Known rows, with every way that one mark hangs from another
{S F P R V}: [ -2.8  20.9   0.8   0.6   8.6   7.2  -3.1  -8.5  16.7  -4.5  -8.3  24.3
   5.3  -5.4   8.4  -0.8  42.7 -21.9   2.5   0.9 -13.8  36.6  11.7   0.6
   1.0]
{U {H R}}: [ -0.9 -22.6  -4.1  -3.3  -6.2  -1.1   3.6   7.8 -23.4   4.4  -3.3  -6.9
  -6.4   8.2  -4.1  -9.9 -37.1  11.4   9.1 -11.5   8.5  -9.8   0.7   2.5
   3.7]
{P {S R V}}: [ 10.7  26.8  -5.4 -19.6  -3.2   1.9  -3.0   7.0  29.3  -9.1 -42.1   9.1
  -1.0   5.2   1.9  -5.5 -30.6 -18.8  10.8   1.2   7.1  30.3 -29.2  -1.0
  -4.4]
{W S}: [ 14.1   3.2   6.4   8.7   4.2  -7.2  16.9   3.0  15.1 -10.8 -43.2   6.3
  -1.6   0.9  -1.2   6.9 -20.2   8.1  -2.0   9.7  12.7 -13.2  -1.8   5.3
  -4.8]
{R {H U} {S P}}: [-10.5  -1.3   5.4  -0.7  -0.1 -12.9  -1.3  -1.3  -2.0 -17.4  15.6 -26.3
   2.5  -6.8  -7.0  10.6  25.7   4.7  -9.0   1.7 -18.0  -4.9 -15.9  -8.8
  -2.8]
{R H {S F P}}: [ -9.5  14.5  13.0  -5.5   5.3 -11.7  -1.2  -1.6  -3.8 -29.3   9.0 -11.6
  11.7  -7.9  -0.1   3.0  34.9  -2.5   8.5   7.8 -31.6  -5.8 -14.5  -7.6
   3.4]
{H {R {S P}} Z}: [-11.5  -8.8  -3.3   1.1  -9.0 -12.4   4.8   0.1 -23.3  14.1  19.8 -33.4
  -4.9   2.6   5.5  14.8 -33.8   3.7   1.9 -13.0   9.6 -20.8  -4.4  -2.2
  -4.7]
{S F P {R H}}: [ -6.9  26.2   4.5   7.7   4.8  12.2  -9.9  -2.1   3.8 -14.2 -12.0  13.4
   1.0  -3.8   1.4   3.6  39.1 -13.4  -0.2   1.2 -36.0   0.5   9.1  -7.8
  -2.1]
{N {S P R}}: [ -5.4  17.1  -2.1   6.4  18.9   4.0   3.6  -3.1   1.1 -46.9  -9.9  -7.8
  -5.9   0.3   3.1   3.4  50.9 -25.4  10.0 -11.4 -17.5   9.1 -13.7  -6.3
  -7.3]
{U {H Z}}: [  1.7 -22.4  -5.3   0.3  -9.1   0.4   1.0   5.9 -15.7  22.3   0.6   1.5
  -9.4   5.8  -6.2  -3.0 -34.8   0.3  -6.7  -7.7  22.4  -3.0  -1.6   7.6
   1.7]
{U H}: [  2.8 -11.0  -1.3  -2.2   1.6  -3.3   4.8   7.4 -10.5  -8.5 -19.9  -0.6
  -6.0   4.9  -5.7  -7.1 -14.7   0.1   0.8  -6.4  13.2   2.0 -10.2   5.4
   1.1]
{H {R S} U}: [ -6.1 -20.4   7.2 -12.8   3.4  -7.3   1.1   4.5  -9.2  -0.2   9.8 -32.1
  -1.1   6.4  -3.5   7.1  -9.2  17.0   0.6  -2.4   8.6 -16.7  -1.7  -2.2
  -3.6]
{H U Z}: [ -0.1 -27.3  -4.5  -4.0  -5.6   7.1  -2.7   0.3  -3.4  28.4   0.4  -8.0
 -11.7   8.8  -6.0   7.9 -22.7   5.0 -26.2  -3.6  28.7 -19.0   3.1   6.5
  -4.4]
{R {H U}}: [  2.0  -9.3  -2.0  -4.3  -4.4   2.4  -7.3   4.6  -3.3   0.7  -6.9  -4.6
  -2.7   3.4  -9.3  -4.1 -15.7  15.1 -15.1   3.4   0.1 -23.8  -6.1  -3.5
   1.2]
{H {R S} U Z}: [ -7.8 -34.8   2.2 -10.1 -10.3  -2.9  -3.8   2.4 -15.9  37.9  35.5 -30.4
  -5.8   7.5  -3.8  12.5 -34.8  17.6  -9.0  -4.2  20.3 -22.9   8.5   0.7
  -3.2]
{W {S P}}: [  5.4   2.5   2.2  18.3   2.7  -6.6  22.5  -5.1  11.9 -20.5 -39.5   2.4
  -3.7  -2.6   1.0  11.8   0.3   0.5  -5.0   1.5  -2.1  -9.1  -1.3   2.6
  -6.3]
{S F P {R H} V}: [ -2.2  20.6  -0.9   1.8  -2.0   8.5 -11.5  -7.4  12.2   5.9   8.4  27.6
   7.9  -8.1   4.2  -6.0  31.8 -12.7   1.6   5.6 -27.1  28.0  15.5  -5.1
   5.9]
{N {S P}}: [ -6.6   0.1  -3.8   1.3  16.2  -0.8  12.2  -6.9  -8.2 -58.0  -8.5 -11.7
  -2.9   1.8   3.1  -4.2  41.6 -18.9  10.8 -12.6 -13.0  -5.8 -22.1  -2.3
  -0.9]
{Z {H {R S} U}}: [ -1.9 -36.8   1.5  -8.6   2.2  -4.8  -1.1   4.5  -3.1   7.5  34.6 -30.7
  -8.5   6.5  -6.8   7.2 -21.7  22.8  -8.4  -0.6   8.8 -22.2  12.9  -1.9
   2.4]
{Z {H U}}: [  4.1 -30.8  -4.1  -3.8   5.6   3.1  -0.3   2.6   7.2  -0.1   5.8 -12.5
 -12.9   7.4  -8.5   3.9 -13.4  12.7 -22.1  -0.2  15.5 -19.5   8.0   3.1
   1.3]
{G {S V}}: [ 13.3   9.7 -15.1  17.1  -2.3  -0.7   9.9  -2.9  -3.2  11.5 -24.8  20.6
   3.9  -3.1   7.7 -15.2 -18.0  13.1  -7.4  -1.6  41.1   1.6  -1.1  13.6
   0.9]
{G {S P {R H} V}}: [  5.4  25.4 -19.7  33.1  -9.4   6.0   0.2  -5.9  -0.7  20.5  -7.7  23.4
   1.5 -10.5   6.4  -7.5   2.9   6.1 -11.8  -5.4  11.5  12.6  10.2   3.2
  -3.1]
{N S}: [  2.4   1.0   1.1  -8.5  18.3  -1.3   6.9   1.1  -5.3 -48.1 -12.0  -7.6
  -0.6   5.4   0.9  -9.3  21.2 -10.9  13.7  -4.2   1.6  -9.4 -22.4  -0.1
   0.7]

Rows
[ -0.8  26.2 -12.7  11.7  -5.5  -2.4  -7.6  -3.1   9.7   6.1  -1.7   9.7
  -0.4  -8.5   3.0   1.9   5.7 -10.1  -6.8  -3.7 -10.2  26.7  -0.3  -7.6
  -2.2] : {S P {R H} V}
[ -7.1  -6.4   0.6  -5.4  -5.1 -15.6  -2.6  -5.4   4.9  -1.7  31.2 -15.0
   8.4 -10.3  -4.9   3.1  21.4   5.5  -7.0   5.2 -10.7  16.3 -11.4  -6.4
   3.7] : {R {H U} {S P V}}
[ -5.1 -31.4   5.4 -10.2 -10.7  -1.9  -1.8   5.5 -24.8  29.4  34.3  -7.9
  -0.4   5.2  -3.8  -3.6 -30.9   9.0  11.7  -3.7   6.5  -6.1  10.5   4.3
   6.6] : {U {H {R {S F}} Z}}
[  3.0   4.0 -10.8  18.9  -1.1   9.1  12.4 -14.5  -4.0   1.1 -11.3  30.8
   8.9  -6.4  10.7 -17.2  22.9   3.3  -3.4  -2.8  12.8   5.9  11.9  13.6
   6.0] : {G {S F P V}}
[  3.1   7.6  -3.2   4.3  -6.6   9.2 -18.7   8.7   4.3  33.3   0.7   0.6
  -9.6   2.7  -7.3   9.8 -19.5   3.8 -20.0   2.3   6.4  -8.9   8.3  -5.1
  -8.0] : {S {R {H U Z}}}
[ -4.4  -8.3   0.5  -6.9  -8.0 -13.0   0.2   6.8 -20.5  22.1  16.9 -29.8
  -3.3   5.4   3.8  11.0 -50.0   9.8   4.0  -6.0  21.0 -24.4  -5.1  -0.3
  -3.5] : {H {R S} Z}
[ -4.6 -41.6  -7.8  -5.5 -15.1   9.9  -4.2   0.8 -19.1  44.0  21.3 -16.2
 -11.7  12.7  -3.9   4.8 -52.1  19.2 -16.3 -10.0  23.1 -33.8  17.2   2.9
  -1.3] : {H R U Z}
[ -4.3  -0.2  -1.1  -5.9   5.2   1.0   7.4 -13.5   5.4 -18.5  -7.3  18.7
   9.1  -3.4   8.3 -10.3  31.7 -13.9   3.8  -0.5  -8.3  19.0   0.9   5.4
   9.0] : {S F P V}
[ -2.9 -11.8   6.2  -8.3  -8.8  -9.6 -10.7   5.4  -4.0  23.3  31.6 -21.4
   0.9  -2.0  -9.4  10.1 -14.4  13.0 -13.7   9.1   5.2 -14.5  -8.4  -4.1
  -0.9] : {R {H U Z} S}
[  5.4  25.7 -18.4  31.6  -1.2   4.8   6.8  -7.0   2.6  12.0 -21.7  20.3
  -0.9  -8.2   9.5  -3.0  11.7  -1.1 -11.2  -9.0  22.2  20.0   8.2   7.5
  -7.0] : {G {S P R V}}
[  9.5  21.8   3.9 -27.1  -0.1  11.1  -5.9   3.4  31.4  -9.1 -33.4  22.8
   6.1   5.5   2.9 -12.3 -10.2 -20.6  18.0   7.9  -6.7  30.6 -16.7   1.3
   2.1] : {P {S F R V}}
[  0.6 -42.4  -6.1  -4.5  -2.2   5.2  -1.5   3.2  -5.8  12.3  23.1 -18.6
 -13.1  10.7  -7.0   0.6 -35.5  24.1 -14.0  -5.4  11.8 -32.2  19.1   0.1
   3.8] : {Z {H R U}}
[  8.7  -2.1  -3.0  13.7  -2.7  -9.5  21.2  -9.2  18.6  -4.6 -22.6  13.5
   2.2  -6.3   2.9   3.9  -4.7   1.1  -3.1   4.8   4.9  13.6   3.3   5.2
   0.1] : {W {S P V}}
[  1.5  -5.6   5.6 -15.5  -3.2 -16.3  -8.2   2.5   7.4   8.8  27.9 -11.0
  10.5  -6.5  -6.8  -2.1   0.0  13.7  -4.3  14.1   3.4  13.2 -11.6  -4.1
   5.3] : {R {H U} {S V}}
[ -8.6  -2.5   5.5 -11.1   2.3 -12.0   6.1  -4.0 -10.0 -11.6  14.8 -14.2
   9.6  -1.4   8.3  -1.9   4.4   2.4  18.4  -2.4  -7.7   3.6  -1.3  -1.7
   5.1] : {H {R {S F P V}}}
[ -5.8   4.1  -4.9   0.1 -13.7 -19.9  -3.5  -3.6  -4.3  16.5  36.9 -13.0
   7.0 -11.2   0.8   6.0 -11.7   0.0  -4.0   2.6  -1.5  10.1 -14.0  -4.8
   3.6] : {R {H Z} {S P V}}
[ -2.9 -40.0   7.8 -13.5   4.0   0.9  -3.2   2.5  -2.0   7.0  39.7 -21.4
  -4.0   6.8  -6.3   2.9  -8.2  21.8  -3.7   4.2   0.6 -22.2  20.3  -0.3
   6.5] : {Z {H {R {S F}} U}}
[ 14.0  15.1  17.8   6.4  10.0   6.7   5.3   3.2  26.0  -0.1 -35.4  24.9
   2.5  -0.4  -0.3   7.9  11.1   0.0   4.1  18.7  -5.1   1.6  18.7   3.4
  -4.8] : {W {S F R}}
[ -9.3  15.6  15.2  -7.0  17.6 -13.6   9.2  -3.3   1.7 -42.5 -13.1 -16.3
   7.6  -4.3   5.2   9.9  48.5 -14.3   9.3   2.3 -13.7   4.8 -18.7  -0.5
  -2.4] : {R {S F P}}
[ -1.1  27.1 -10.6  10.5   4.8  -4.2   0.7  -4.3  14.1  -4.4 -20.0   5.8
  -3.1  -5.7   7.0   7.0  17.2 -19.5  -5.9  -8.3   3.9  36.6  -3.4  -2.0
  -7.3] : {S P R V}
[ -1.9 -33.8  -8.2  -1.8 -16.9   2.9  -0.1   6.4 -28.7  34.8  17.4  -5.7
  -9.8   9.2  -4.6  -5.7 -57.8  11.4   1.6 -12.8  17.7 -15.1   9.3   4.7
   4.0] : {U {H R Z}}
[  2.6  10.0  -1.6  -1.2   5.7   7.3 -11.2   5.3  -2.9  -9.5  13.1   0.3
  -3.6   2.2  -2.6  -3.4   9.1 -10.1   7.2  -0.2  -8.4  -5.8  -5.7  -6.7
  -1.7] : {N {S {R {H Z}}}}
[  9.3  21.5   2.5 -26.4  -8.0  12.5 -12.6   4.6  27.4  -0.9 -18.8  25.2
   8.2   3.1  -0.3 -16.3 -18.9 -13.2  17.1  11.9 -18.1  23.5 -14.8  -3.1
   5.9] : {P {S F {R H} V}}
[  6.1  25.9   7.0 -21.5  -2.8  15.6 -11.4   8.6  21.2 -16.2 -35.7  14.5
   2.4   6.9  -2.5  -8.5 -13.4 -13.9  15.7   8.4 -24.6   1.6 -19.4  -5.7
  -0.6] : {P {S F {R H}}}
[ -6.6  11.8   7.1  -2.1  21.8  13.2   0.4  -6.5   3.0 -47.5  -0.7   6.6
   1.2   0.5   4.0  -3.2  72.3 -27.4  16.8  -3.6 -31.8   9.2  -1.1  -4.0
  -0.6] : {N {S F P R}}
[  5.1  14.1  11.8  17.5  -0.2   8.5   4.2  -3.6  19.3  -1.8 -16.9  24.1
   2.8  -6.2  -1.4   8.3  21.7  -0.6   0.2  13.7 -30.8  -1.4  22.6  -3.4
  -2.3] : {W {S F P {R H}}}
[  0.6  25.4  -4.2  29.2   7.0  16.7   5.1  -6.6  -1.7  -3.3 -29.0  23.9
   0.2  -4.1   8.7  -1.7  38.2  -3.8  -6.2  -4.7   1.4  -1.7  15.8   7.3
  -6.9] : {G {S F P R}}
[  4.0  20.5  -9.1  24.4   2.0  13.8   3.6 -10.6   4.9  11.7 -13.0  35.4
   6.1  -7.9  10.8  -9.6  32.8  -3.4  -4.3  -1.6   8.6  20.0  20.7   9.7
  -0.6] : {G {S F P R V}}
[ -1.8   4.1  13.6 -13.2  -3.7  -8.6 -10.5   5.2  -6.2  10.8  25.4  -6.5
   9.9  -3.4  -2.4   2.3  -5.9   5.6   3.6  15.0  -7.6 -15.3  -7.0  -2.8
   5.6] : {R {H Z} {S F}}
[  8.2   9.7   8.3  11.8   3.0   4.5   9.3  -8.9  29.5   5.4 -15.2  32.5
   6.3  -7.7   4.0   5.0  26.2  -7.5   3.0  13.4 -12.9  27.8  24.3   3.4
   0.1] : {W {S F P R V}}
[ -2.1  11.7  -8.3   2.8   5.7   2.4  -4.6  -6.1   4.1 -23.3  21.1   7.3
   2.4  -5.7   1.8  -8.9  36.9 -17.6  10.9  -4.1 -21.1  24.3  -6.0  -8.5
   3.2] : {N {S P {R H} V}}
[ -4.2 -27.9   0.1  -5.0 -12.6  -7.7  -0.1   7.7 -25.9  29.6  28.4 -17.2
  -5.2   5.0  -4.5   0.4 -43.7  10.1   7.1  -8.4  15.8  -5.6   2.6   2.8
   2.6] : {U {H {R S} Z}}
[  0.6 -20.6  -6.4  -1.9 -15.5   5.9 -11.3   3.1  -7.8  30.8  13.7  -3.3
  -6.3   4.4  -9.6   0.1 -35.2  15.3 -22.8   1.9   8.6 -28.8   2.2  -1.1
   1.6] : {R {H U Z}}
[ -3.5 -16.9   3.6  -7.5  -1.8 -11.1   4.1   9.4 -21.1  -0.9   8.4 -18.4
  -1.5   4.0  -4.1  -3.6 -23.7  10.0  14.4  -7.1   6.8  -0.8  -5.2   0.4
   2.2] : {U {H {R S}}}
[ -0.2   1.9   1.9 -13.1   1.6 -19.7   3.9   5.2  -9.3  -3.4   4.8 -22.8
   6.0   1.2   5.7  -0.6 -29.9  10.5  15.2  -1.4  15.5  -0.2 -11.9  -1.4
   1.1] : {H {R {S V}}}
[  2.2  10.3  12.0  -6.9   5.7  17.8 -19.4   5.3  11.4   8.8  -4.6  17.7
   1.6   2.3  -5.8  -1.8  23.0   1.3  -5.5  12.5 -18.8  -4.0  17.4  -4.4
  -0.1] : {S F {R {H U}}}
[  6.5  19.5   4.1  24.3   5.2  -1.9  14.0  -1.2  20.6  -9.5 -40.7   6.7
  -6.5  -4.3   0.9  19.1  10.4  -6.3  -5.7   2.4  -5.3   5.7   7.3  -1.0
 -12.7] : {W {S P R}}
[ -2.3 -31.1  -3.4  -8.0 -16.3  -9.3  -0.9   5.0 -21.6  39.8  38.8  -9.5
  -1.3   2.7  -2.9  -4.6 -47.8  10.4   8.2  -5.8  19.9   8.3   5.7   4.3
   6.6] : {U {H {R {S V}} Z}}
[  4.2  -9.0   5.4 -20.9  15.5   4.7   2.2  -6.3   3.3 -33.1  13.3  17.8
  11.8   2.1   4.1 -23.5  36.8 -12.4  22.8   7.3  -6.3  13.6  -5.5   4.5
  13.6] : {N {S F V}}
[ -7.9  -5.1   5.4  -6.4  19.3   8.4   9.0 -10.4  -5.9 -58.4   0.5   2.5
   4.1   1.9   3.9 -11.0  62.2 -20.5  17.5  -4.9 -27.1  -4.9  -9.4  -0.3
   5.6] : {N {S F P}}
[ -6.2  23.3 -10.0  19.0  -7.5   3.8  -9.0   1.1  -2.7  10.6  -6.4  -3.8
 -10.5  -3.5   0.0  15.0  -3.2 -10.6 -15.0  -9.3 -10.9  -4.8   0.4  -8.7
 -10.1] : {S P {R {H Z}}}
[  9.4  26.5   0.3  19.3   8.9  16.2  -0.5   1.6   1.2   6.8 -33.0  27.4
   2.1  -0.5   6.4  -6.6  17.3   4.0  -3.2   3.4  15.8  -6.1  15.3   9.6
  -5.4] : {G {S F R}}
[  0.1   9.6   4.8  -5.5  -6.8 -17.5  -7.6   8.7  -7.8  11.2  16.6 -21.1
   3.3  -3.9  -3.3   8.9 -26.8   7.4  -3.3   7.8   6.7 -15.5 -19.4  -4.8
  -1.1] : {R {H Z} S}
